What can hang from each mark
setan: dirup volur
volur: begor setan sofu
sofu: digupog dirup volur
dirup: begor setan
begor: digupog dirup volur

Every row comes from one small tree of marks. The marks that hang from a mark follow it in brackets, in alphabetical order. Every link used is in the known rows. Which tree was each row made from?
Known rows
sofu(digupog volur(begor)): [ 20   2 -20  -3   7  13  24  24  -6 -10  -7  31  30   8  29  29  12  -1
  -4  17  12  -8  15]
sofu(digupog): [-10  -9  -9  11  -6  -3   3   0  -3  -1  -3  25   6  40  26   6  -5  -2
 -10  -1   5 -15   6]
sofu(digupog volur(setan)): [ 12 -12 -16   2   4  12   3   1 -11   4 -18  28  40  16  20  10 -28  -1
  14  10  15  -1  -2]
dirup(setan(volur(begor))): [ -5   3  -5 -20 -10  20 -21  -1   0 -19 -12  -5 -25 -38  21  10  27  21
  12 -20   8  20  23]
begor(digupog dirup volur(setan sofu)): [ -6   4  17  -7   5  -2 -14   7 -15  15  -9 -19  -5  32  13  13 -38 -15
  -5 -14 -11  -6  -7]
sofu(dirup(setan)): [-14 -31   1  -9   7   0 -32 -15  14 -22   5 -32 -32 -29  -3 -11   9  15
  18 -23   8  16  16]
begor(digupog dirup): [ 13  16   5 -21 -15  -3  -2  20   4   9   7   2 -14 -16   5  -5  -9   4
  -9   2  -6 -15  15]
sofu(digupog dirup volur): [ -4 -29 -15   5   4   3   7  -2   6 -12   3  -1  17 -13  11   2 -10   2
  13   4  12   3   9]
setan(volur(begor)): [-20  13  -6 -22 -20  21  14   8   2   5 -10  -5  19 -38  17   9  20   9
  -1   1   7  11   4]
sofu(digupog dirup(setan) volur(begor)): [  6 -28 -19 -11  14  13  -7   9   7 -33  -1   0  -3 -22  25  18  21  12
  14  -7  20   7  31]
setan(dirup volur(sofu)): [-19   3  25  -8   4  10   1  -3 -33  22 -10  -8  -8 -54   1   7 -19   6
  12   6  -5  13 -17]
setan(dirup(begor) volur): [-34   6  30 -13  24  14   3  -2 -26  23  -8   7   6 -58   3  -5 -15   0
   2  17  -6  15 -23]
sofu(volur): [ 26   6  -8  -1   6   8  16   8  -6  -3  -2   6  16 -32  -6  12  -4   0
  14  14   1  12   1]
volur(setan(dirup) sofu(digupog)): [-10 -22  23   2  13   3 -21  -8 -30  25 -22   9   3  29  10   6 -56  -2
  11   7   7 -12 -25]
volur(begor(digupog)): [ 10   2  -4 -22  21  22  18  26  -5   1  -7  -2   7 -17  13  22  24 -18
 -15   7   5 -18  22]
begor(dirup): [  8  21   4 -14 -32 -22 -15  14  16  -3  12   6  -8   8   6 -12  -1  31
  -6   1  -2   1   1]
sofu(dirup): [-20 -26   2  -5   4  -3 -10 -11  14  -6   9 -31  -6 -21  -9 -15  -1   4
   9  -8   6   7   2]
sofu(digupog volur): [ 15  -2 -17  10   0   6  18   8  -9  -5  -5  31  22   8  19  17  -9  -2
   4  13   6  -4   6]
volur(setan(dirup(begor(digupog)))): [-10 -16  24 -17  47  15 -19  -4 -24  27 -20   4  19 -12  -3 -10 -40 -15
  11  10   7  -3 -21]
dirup(begor): [-25   8  24   3  11   2  11   1   4  13   1  16  -4  -4  -2  -6 -22  -8
 -11  23 -10  -2 -23]
setan(volur(sofu(dirup(begor(digupog))))): [-43  -2  20  -6 -28  16  15 -10  -2  22  -5 -22 -13 -56  -2  -2 -29  -1
   6   9  -8  10 -16]
volur(begor sofu): [  2   8  12  -8 -10   6  17  22  -3   3  -5  -5 -14   2   7  28   4   0
 -10  14  -2 -10  -3]
dirup(setan(volur(begor sofu))): [ -7   4   4 -15 -19  18 -18  -1  -3 -13 -13  -8 -38 -36  18  17  14  22
  13 -16   2  18  16]

Which tree is each row?
[-37 -18  24  15 -15  -7   7  -6   3  10   4  -3 -27  14   4   3 -40  -1
  -6  14  -8 -10 -21]	volur(sofu(digupog dirup(begor)))
[ 33   9  -9 -32   9  20   6  25  -3   5 -14   4  36 -32   5  14  -7   2
  13  16  14   2   8]	sofu(volur(begor(digupog dirup) setan))
[ 20  14  -1 -34   2  10  -7  33   7 -11  -1   2 -18 -18  21  16  30  10
 -12  -4   5 -11  32]	volur(begor(digupog dirup(setan)))
[ 10 -16   9 -38  58  31 -11  18 -26  17 -26  -3  31 -20  11  14  -2 -21
   4   5  19 -14   7]	volur(begor(digupog) setan(dirup))
[-24 -29  15   5  38  18  -5 -12 -25  15 -17 -40   0  14   3  18 -37 -44
   5 -18  -5  -3  -7]	begor(digupog volur(setan sofu(dirup)))
[-33 -21  24  13 -13  -4  -8  -9   3  -1   1  -4 -46   7   9   6 -34   7
   0   3  -7  -5 -12]	volur(sofu(digupog dirup(begor setan)))
[ -9 -17  12  -8  26  15  19   2   5   5   6 -16   4 -67 -19  -3 -24 -15
  13  22  -1   9  -6]	sofu(dirup(begor(digupog)) volur)
[-12  -1  25  -7  26  21 -11   1  -5  -1  -8  12 -48 -33   5   4 -14 -10
  -3   3 -11  -1   6]	dirup(begor(digupog) setan)
[-49  -4  14   1 -36   8  12 -12   1  17  -6  -8  -8 -27  11  -1 -29   8
   3   7  -5   9 -18]	setan(volur(sofu(digupog dirup(begor))))
[-13 -26  16 -27  11  25  -3   9  -4  20 -20 -33   4 -18   0  15 -29 -16
   9   6  13 -13  -4]	volur(begor(digupog) setan sofu(dirup))
[ 26   1 -11 -22  16  21   8  16  -6   1 -17   3  42 -24   3  16  -2   1
  18  14  17   9   1]	sofu(volur(begor setan))
[  7 -13  25 -27  38  27  -4  19 -33  27 -27 -10   6 -17   4  25 -29 -20
   5  14   9 -19  -8]	volur(begor(digupog) setan(dirup) sofu)
[  2 -30  -6 -14  14  11 -10 -10   6  -1  -6 -29  29 -45 -15  -9 -23   3
  35   3  17  21  -5]	sofu(dirup volur(setan))
[-35  -4  35   8  36  16  12  -3 -18  25 -13  -3  -3  12   2  12 -48 -39
 -11  13 -16  -6 -29]	dirup(begor(digupog volur(setan sofu)))
[  1  17   9 -10 -35 -11   7  32   7  -1   2  16 -16  36  29  25   0  21
 -21  14   0 -21   1]	volur(begor(dirup) sofu(digupog))
[ 30  -3  -3 -25  37  21   1  18 -19   3 -17   4  41 -33   2  17  -2  -1
  20  16  17  10  -1]	sofu(volur(begor setan(dirup)))
[ 24  12 -18 -10  -9   2  17  30   1 -11  -1  34  25  12  32  23  12  13
  -7  17  11  -7  15]	sofu(digupog volur(begor(dirup)))
[  6 -13   7 -33  45  18 -20  15 -18   8 -23  -1  35  -3  11   8   3  -3
   7   3  22  -3  -3]	volur(begor setan(dirup))
[  7   7  -1 -39  -7   4 -23  20  13   4 -14   1  32  18  18  -2   2  22
   1   2  20  -3   1]	volur(begor(dirup) setan)
[-16 -24  11 -13  22  13  -2  -9   9   8  -4 -18  26 -47 -18 -14 -38  -2
  27  19   9  20 -21]	sofu(dirup(begor) volur(setan))
[ -7  -4  33  -7  59  10   2   8 -31  19  -2  11  -9 -34  -6   1 -18 -22
  -6  19  -9  -9 -12]	setan(dirup(begor(digupog)))
[-16  -5  32   3  64   0  -5   2 -31   8   0   7  -2  -3   1   5 -10 -19
  -8   9 -10   3 -21]	setan(dirup(begor(volur)))
[ 26  -7   0 -12  31  14  -5   3 -22   9 -15   4  33 -32  -8   5 -23  -1
  27  12  11  14  -8]	sofu(volur(setan(dirup)))
